What can hang from each mark:
moke: sovepum
legirob: zumuk zuzezuz
rade: sovepum
zumuk: furi legirob moke zuzezuz
furi: zumuk
sovepum: furi rade zumuk

Known rows, with every way that one mark hangs from another:
[sovepum furi [zumuk moke zuzezuz]]: |  3.58 |  2.12 |  0.94 |  1.08 | -1.69 | -1.95 |  0.05 | -2.56 |  1.28 | -0.57 | -0.37 | -3.18 | -3.98 |  1.09 |  2.34 |  2.12 | -0.63 | -0.69 |
[moke [sovepum zumuk]]: | -0.53 | -0.14 |  1.17 |  0.99 | -1.10 | -1.55 |  2.28 |  2.38 | -3.53 |  2.31 | -1.06 | -0.11 |  0.91 | -0.24 | -2.66 | -0.91 | -1.35 | -3.27 |
[moke [sovepum rade [zumuk legirob zuzezuz]]]: | -1.04 | -0.39 |  0.84 | -1.51 | -0.84 | -3.40 |  1.52 |  2.42 | -3.25 |  2.89 |  0.81 | -0.89 |  1.51 |  0.07 | -0.11 |  1.17 | -1.36 | -3.57 |
[zumuk furi [moke sovepum] zuzezuz]: |  0.12 |  0.18 | -3.81 |  1.64 |  1.92 |  1.64 | -0.50 |  4.08 |  1.11 |  0.48 |  3.91 | -0.38 |  3.15 | -0.69 | -0.21 | -0.80 | -1.27 | -2.52 |
[rade [sovepum [furi [zumuk legirob zuzezuz]]]]: |  1.07 |  0.66 | -0.25 | -1.35 |  2.63 |  1.19 |  0.42 | -1.30 | -0.27 | -1.60 | -2.10 |  0.58 |  1.49 | -0.74 | -1.45 | -0.25 |  0.22 |  1.96 |
[moke [sovepum furi rade zumuk]]: |  1.12 | -2.09 |  1.73 | -0.14 | -1.12 | -4.39 |  1.64 | -2.12 | -2.91 |  3.67 | -0.84 | -1.92 | -0.85 |  1.04 |  1.17 | -0.25 | -0.58 | -2.38 |
[rade [sovepum [furi [zumuk legirob]]]]: |  1.19 | -0.24 |  0.30 | -1.16 |  2.82 |  1.37 |  0.43 | -1.75 | -0.55 | -1.50 | -2.56 |  0.96 |  0.96 | -0.68 | -2.00 | -0.73 |  0.49 |  2.70 |
[sovepum rade [zumuk furi]]: |  1.53 | -0.28 |  2.03 |  0.04 | -2.07 | -5.50 |  3.59 | -3.02 |  1.61 |  1.19 |  0.76 |  0.37 | -3.37 | -0.50 |  0.55 |  1.15 |  1.85 | -3.42 |
[sovepum furi rade zumuk]: |  2.76 | -0.70 |  2.99 | -0.38 | -2.33 | -6.27 |  2.04 | -6.91 |  0.47 |  1.72 | -0.73 | -2.29 | -5.47 |  1.09 |  3.51 |  1.38 |  1.41 | -1.40 |
[furi [zumuk legirob]]: | -0.81 | -0.02 | -0.84 |  0.26 |  0.59 |  0.44 |  0.96 |  1.06 |  0.56 | -2.86 | -0.07 |  0.39 |  1.89 |  1.60 | -2.54 | -1.31 |  2.98 |  2.33 |
[legirob [zumuk furi moke zuzezuz]]: | -3.12 |  2.06 | -1.37 |  0.82 | -2.04 |  2.95 | -1.10 |  1.60 |  3.76 | -0.66 |  0.70 |  1.43 |  0.34 | -0.13 |  3.43 | -1.37 | -1.12 | -1.49 |
[sovepum [furi zumuk]]: |  1.74 | -0.16 | -0.53 |  2.23 |  0.08 | -1.72 |  1.02 | -4.48 |  0.95 | -1.25 | -0.88 | -1.87 | -1.22 |  2.10 |  0.05 | -2.30 |  2.53 |  1.90 |
[legirob [zumuk [moke [sovepum furi]]] zuzezuz]: | -4.87 | -1.99 |  1.69 |  0.53 | -4.40 |  5.21 | -6.02 | -0.82 | -0.46 |  2.81 | -2.65 |  2.90 | -1.41 | -0.48 |  4.20 | -1.00 | -2.69 |  2.54 |
[sovepum furi]: |  0.65 |  0.31 | -0.22 |  2.00 |  0.23 | -1.72 |  0.85 | -4.58 |  0.01 |  0.30 |  0.07 | -1.92 | -2.07 |  0.06 |  0.32 | -2.29 |  0.82 |  0.64 |
[sovepum rade [zumuk legirob]]: | -0.20 | -0.21 |  2.97 | -2.18 | -1.80 | -4.27 |  1.84 | -1.18 | -0.40 |  0.80 |  0.68 | -0.22 | -3.04 | -0.14 |  0.85 |  2.42 |  1.02 | -1.52 |
[legirob [zumuk zuzezuz]]: | -4.89 |  3.49 | -0.31 |  0.37 | -3.23 |  1.59 |  0.38 |  0.34 |  1.38 |  0.52 | -0.53 |  1.57 |  0.07 | -0.33 |  2.84 | -1.81 | -1.52 | -2.81 |
[legirob [zumuk furi moke] zuzezuz]: | -4.09 | -1.23 |  0.91 |  1.65 | -4.32 |  4.63 | -4.87 | -0.92 |  2.49 |  0.94 | -1.61 |  3.74 | -1.25 | -1.69 |  3.08 | -1.01 | -1.08 |  2.32 |
[furi zumuk]: | -0.69 |  0.19 | -1.15 |  1.53 | -0.27 |  0.75 |  1.97 | -0.64 |  0.84 | -1.40 | -0.08 |  1.58 |  0.05 |  1.71 | -2.42 | -2.08 |  2.82 |  0.46 |
[zumuk furi moke zuzezuz]: |  0.15 |  1.60 | -3.70 |  1.85 |  1.53 |  1.83 | -0.25 |  2.13 |  3.29 | -1.03 |  4.41 |  0.14 |  0.61 | -1.17 |  0.28 | -0.35 | -0.11 | -1.73 |
[legirob [zumuk furi zuzezuz]]: | -3.43 |  3.33 | -0.85 |  1.44 | -2.67 |  0.16 |  0.92 |  0.34 |  3.16 | -0.47 | -0.36 |  0.95 |  1.49 | -0.87 |  2.18 | -2.27 | -0.68 | -3.02 |

Rows:
| -0.57 | -1.21 | -1.08 | -0.32 |  1.30 |  3.26 | -1.18 |  2.29 |  1.11 | -2.96 |  0.94 |  0.85 |  0.68 |  2.33 | -1.49 | -0.33 |  2.43 |  3.80 |
[furi [zumuk legirob moke]]
|  1.76 |  0.05 | -1.42 |  0.75 |  0.97 | -0.13 | -1.12 | -1.92 |  1.47 | -2.33 |  0.45 | -2.70 | -0.01 |  2.27 |  1.33 | -0.57 |  1.73 |  3.08 |
[sovepum [furi [zumuk legirob moke zuzezuz]]]
| -0.56 | -0.23 |  1.34 |  0.12 | -0.52 | -1.76 |  1.62 |  3.44 | -3.70 |  1.32 | -0.87 | -0.87 |  2.17 | -0.12 | -2.89 | -0.40 | -1.32 | -1.96 |
[moke [sovepum [zumuk legirob]]]
| -0.95 |  1.83 | -1.89 |  0.10 |  0.32 | -0.02 |  0.92 |  2.00 |  0.72 | -2.85 |  0.82 | -0.20 |  2.81 |  1.41 | -1.66 | -0.44 |  2.17 |  0.79 |
[furi [zumuk legirob zuzezuz]]
|  2.18 |  2.18 |  1.78 | -1.64 |  1.34 | -0.91 |  0.94 | -0.76 | -0.75 | -1.31 | -2.88 | -0.49 |  0.08 | -1.88 | -1.16 |  1.97 | -1.40 |  0.31 |
[rade [sovepum furi [zumuk legirob zuzezuz]]]
| -0.45 | -2.05 | -1.62 |  0.70 |  0.66 |  3.48 | -0.21 |  1.96 | -0.04 | -0.52 |  0.51 |  1.65 |  0.57 |  2.78 | -1.39 | -1.41 |  1.62 |  1.40 |
[furi [zumuk [moke sovepum]]]
| -0.14 |  0.14 | -3.18 | -0.13 |  3.03 |  1.18 | -2.03 |  6.62 |  0.76 | -1.40 |  4.00 | -2.10 |  5.65 | -0.90 | -0.59 |  0.32 | -1.19 |  0.07 |
[zumuk furi legirob [moke sovepum] zuzezuz]
|  2.42 |  0.05 |  2.27 | -2.04 |  1.90 |  1.37 | -0.55 | -0.48 | -0.52 | -1.56 | -2.85 |  0.24 | -1.45 | -1.09 | -0.96 |  1.91 | -1.13 |  2.34 |
[rade [sovepum furi [zumuk legirob moke]]]
|  1.10 | -2.30 | -0.11 | -0.03 | -0.29 | -3.44 |  1.02 | -7.00 |  1.14 |  0.93 |  0.62 | -1.15 | -2.90 |  2.56 |  3.27 | -1.13 |  3.19 |  1.03 |
[sovepum [furi zumuk] rade]
|  2.37 |  1.06 |  2.23 | -0.75 |  0.84 | -0.44 |  1.62 | -2.59 | -0.70 | -0.37 | -3.69 |  0.85 | -1.87 | -1.60 | -1.72 |  0.82 | -0.83 |  0.11 |
[rade [sovepum furi zumuk]]
| -3.33 |  1.17 | -1.35 |  0.64 | -1.72 |  2.89 | -1.17 |  3.00 |  2.18 |  0.45 |  0.26 |  1.13 |  1.98 |  0.22 |  3.15 | -1.65 | -1.91 | -2.13 |
[legirob [zumuk furi [moke sovepum] zuzezuz]]
| -0.65 |  0.22 | -2.76 |  0.41 |  1.14 |  2.58 | -1.74 |  2.36 | -0.95 |  1.78 |  3.01 | -1.07 |  0.57 |  0.72 |  1.59 | -0.07 | -2.31 | -1.45 |
[zumuk [moke [sovepum furi]] zuzezuz]
|  0.73 | -0.59 |  0.63 | -0.97 |  1.81 |  1.76 | -0.88 | -2.17 | -0.72 | -1.04 | -3.06 |  1.35 |  0.68 | -1.25 | -1.68 | -0.25 |  0.20 |  3.47 |
[rade [sovepum [furi [zumuk [legirob zuzezuz]]]]]
| -1.02 | -0.67 |  1.80 |  0.32 | -1.30 | -1.30 |  0.29 |  3.02 | -3.99 |  1.84 | -1.50 | -0.47 |  1.99 | -0.81 | -2.68 |  0.06 | -1.62 | -1.31 |
[moke [sovepum [zumuk [legirob zuzezuz]]]]
|  0.63 |  0.78 |  2.10 | -0.56 | -0.83 |  0.53 | -0.22 |  2.31 |  0.07 | -1.58 |  0.01 | -0.36 | -2.38 |  0.07 | -1.25 |  2.15 | -0.31 |  0.73 |
[sovepum [zumuk legirob moke]]
| -0.32 |  3.14 | -2.70 |  0.96 |  1.72 | -2.65 |  1.10 |  2.78 |  2.00 | -2.78 |  3.21 | -2.29 |  4.84 | -2.41 | -1.88 | -0.57 |  0.69 | -1.22 |
[zumuk furi legirob zuzezuz]
| -0.12 | -2.29 | -0.22 |  1.19 |  0.13 | -0.97 | -0.90 | -0.24 | -3.15 |  1.31 | -1.36 | -1.66 |  2.90 |  0.90 | -1.11 | -2.10 | -0.02 |  1.45 |
[moke [sovepum [furi [zumuk [legirob zuzezuz]]]]]
| -0.83 | -3.54 | -0.88 |  0.50 |  1.55 |  2.77 | -4.79 |  4.31 | -0.38 | -0.52 |  1.68 | -0.12 |  3.79 | -1.90 | -1.59 | -0.03 | -0.71 |  3.88 |
[zumuk furi [legirob zuzezuz] [moke sovepum]]
|  1.85 |  0.50 |  2.89 | -1.47 |  0.61 | -0.21 | -0.37 | -1.91 | -1.20 | -0.78 | -4.01 |  0.36 | -0.86 | -2.32 | -1.66 |  1.76 | -1.11 |  2.09 |
[rade [sovepum furi [zumuk [legirob zuzezuz]]]]
|  1.51 |  0.35 |  1.57 | -1.77 |  2.17 |  1.84 |  0.45 |  2.14 |  0.17 | -1.92 | -1.87 |  2.13 |  0.21 | -2.40 | -3.04 |  1.68 | -0.88 |  0.96 |
[rade [sovepum [zumuk furi legirob moke]]]
| -1.09 | -0.22 |  0.76 | -0.74 | -1.44 | -3.10 |  2.28 |  1.13 | -3.03 |  3.91 |  0.73 | -0.13 |  0.47 | -0.02 |  0.16 |  0.56 | -1.29 | -4.96 |
[moke [sovepum rade [zumuk zuzezuz]]]
|  1.17 | -0.04 |  0.03 | -0.66 |  2.45 |  1.55 |  0.94 | -2.51 | -0.43 | -0.82 | -2.68 |  1.56 |  0.12 | -0.48 | -1.84 | -1.04 |  0.43 |  1.89 |
[rade [sovepum [furi zumuk]]]
|  0.16 | -1.30 |  2.17 | -1.54 | -1.99 | -1.20 |  0.94 | -1.80 |  0.46 |  2.03 |  1.43 |  1.50 | -5.88 |  0.73 |  2.26 |  2.64 |  0.39 | -1.91 |
[sovepum rade [zumuk moke]]
|  0.54 |  0.74 |  1.67 | -1.55 |  1.21 |  3.12 |  0.77 |  0.97 | -0.74 | -0.16 | -2.08 |  3.43 | -1.99 | -1.89 | -2.48 |  1.63 | -1.44 | -0.16 |
[rade [sovepum [zumuk moke]]]
| -1.14 | -2.81 | -0.60 | -0.14 |  0.28 |  3.65 | -3.06 |  3.00 | -0.87 | -1.30 | -0.07 |  1.32 |  2.10 |  1.67 | -1.44 |  0.06 |  1.28 |  4.29 |
[furi [zumuk [legirob zuzezuz] [moke sovepum]]]
| -0.12 | -2.28 | -0.96 | -0.10 |  0.24 | -2.78 |  0.97 | -1.77 | -2.34 |  3.12 |  0.60 | -1.49 |  1.55 |  2.01 |  1.59 | -1.59 |  0.39 | -1.48 |
[moke [sovepum [furi [zumuk zuzezuz]] rade]]
|  2.33 |  0.91 |  2.50 | -1.67 |  1.48 | -0.67 |  0.91 | -1.42 | -0.95 | -1.40 | -3.58 | -0.19 | -0.59 | -1.70 | -1.86 |  1.31 | -0.85 |  1.35 |
[rade [sovepum furi [zumuk legirob]]]
| -1.04 | -0.51 | -0.25 |  1.60 |  0.32 | -1.10 | -1.57 |  0.65 |  0.88 | -1.65 |  0.94 | -0.31 |  2.92 | -3.26 | -2.73 | -0.99 |  1.22 |  2.57 |
[zumuk furi [legirob zuzezuz]]
|  1.49 |  0.70 |  0.67 |  1.27 | -1.05 | -3.56 |  1.78 |  0.12 | -2.87 |  1.98 | -1.27 | -2.79 |  1.06 |  0.48 | -0.44 | -0.47 | -1.63 | -3.10 |
[moke [sovepum furi [zumuk zuzezuz]]]
|  1.72 | -1.41 |  1.62 | -0.51 | -1.44 | -2.63 |  1.60 | -1.93 |  2.22 |  0.94 |  1.62 |  0.84 | -4.43 |  0.20 |  1.66 |  2.04 |  1.33 | -2.06 |
[sovepum rade [zumuk furi moke]]
|  1.26 | -1.94 | -1.09 | -0.67 |  0.07 | -1.77 | -0.31 | -5.63 |  1.82 |  0.88 |  2.00 | -1.29 | -2.89 |  3.04 |  4.71 |  0.01 |  2.41 |  1.01 |
[sovepum [furi [zumuk moke zuzezuz]] rade]
| -2.13 |  0.70 | -2.97 |  0.05 |  1.06 |  3.68 | -1.30 |  4.30 | -1.32 |  1.97 |  3.53 |  0.49 |  0.92 |  0.06 |  0.54 |  0.02 | -2.50 | -2.33 |
[zumuk [moke sovepum] zuzezuz]
| -0.62 | -2.26 | -0.69 |  0.79 |  1.29 |  2.76 | -4.57 |  2.23 |  1.83 | -1.91 |  2.22 |  0.50 |  1.44 | -2.28 | -0.99 |  0.38 |  0.53 |  4.68 |
[zumuk furi [legirob zuzezuz] moke]
| -0.52 |  0.79 | -2.73 |  0.83 |  0.22 |  3.13 | -0.02 |  1.35 |  1.75 | -1.62 |  1.76 |  1.30 | -0.19 |  2.28 | -0.31 | -0.22 |  1.67 |  0.29 |
[furi [zumuk moke zuzezuz]]
| -2.40 | -0.44 | -2.69 | -1.03 |  0.94 |  2.78 | -1.39 |  3.04 | -1.18 |  3.08 |  4.29 |  0.82 |  0.11 |  0.39 |  2.16 |  0.52 | -2.13 | -2.63 |
[zumuk [moke [sovepum rade]] zuzezuz]
| -0.59 |  0.70 | -2.27 | -0.49 |  1.03 |  2.78 | -1.08 |  3.07 |  1.56 | -3.03 |  1.93 |  0.24 |  1.71 |  2.06 | -0.55 |  0.53 |  1.78 |  2.20 |
[furi [zumuk legirob moke zuzezuz]]
|  2.24 |  2.33 |  1.53 | -0.99 |  0.76 | -0.76 |  1.69 | -2.07 | -0.52 | -0.28 | -2.99 |  0.30 | -1.16 | -1.78 | -1.06 |  1.34 | -1.36 | -1.02 |
[rade [sovepum furi [zumuk zuzezuz]]]
|  2.68 |  1.20 |  1.86 | -0.46 | -2.68 | -6.61 |  2.21 | -6.16 |  0.81 |  1.79 |  0.22 | -3.11 | -4.59 |  0.99 |  4.27 |  2.26 |  0.64 | -2.98 |
[sovepum furi rade [zumuk zuzezuz]]
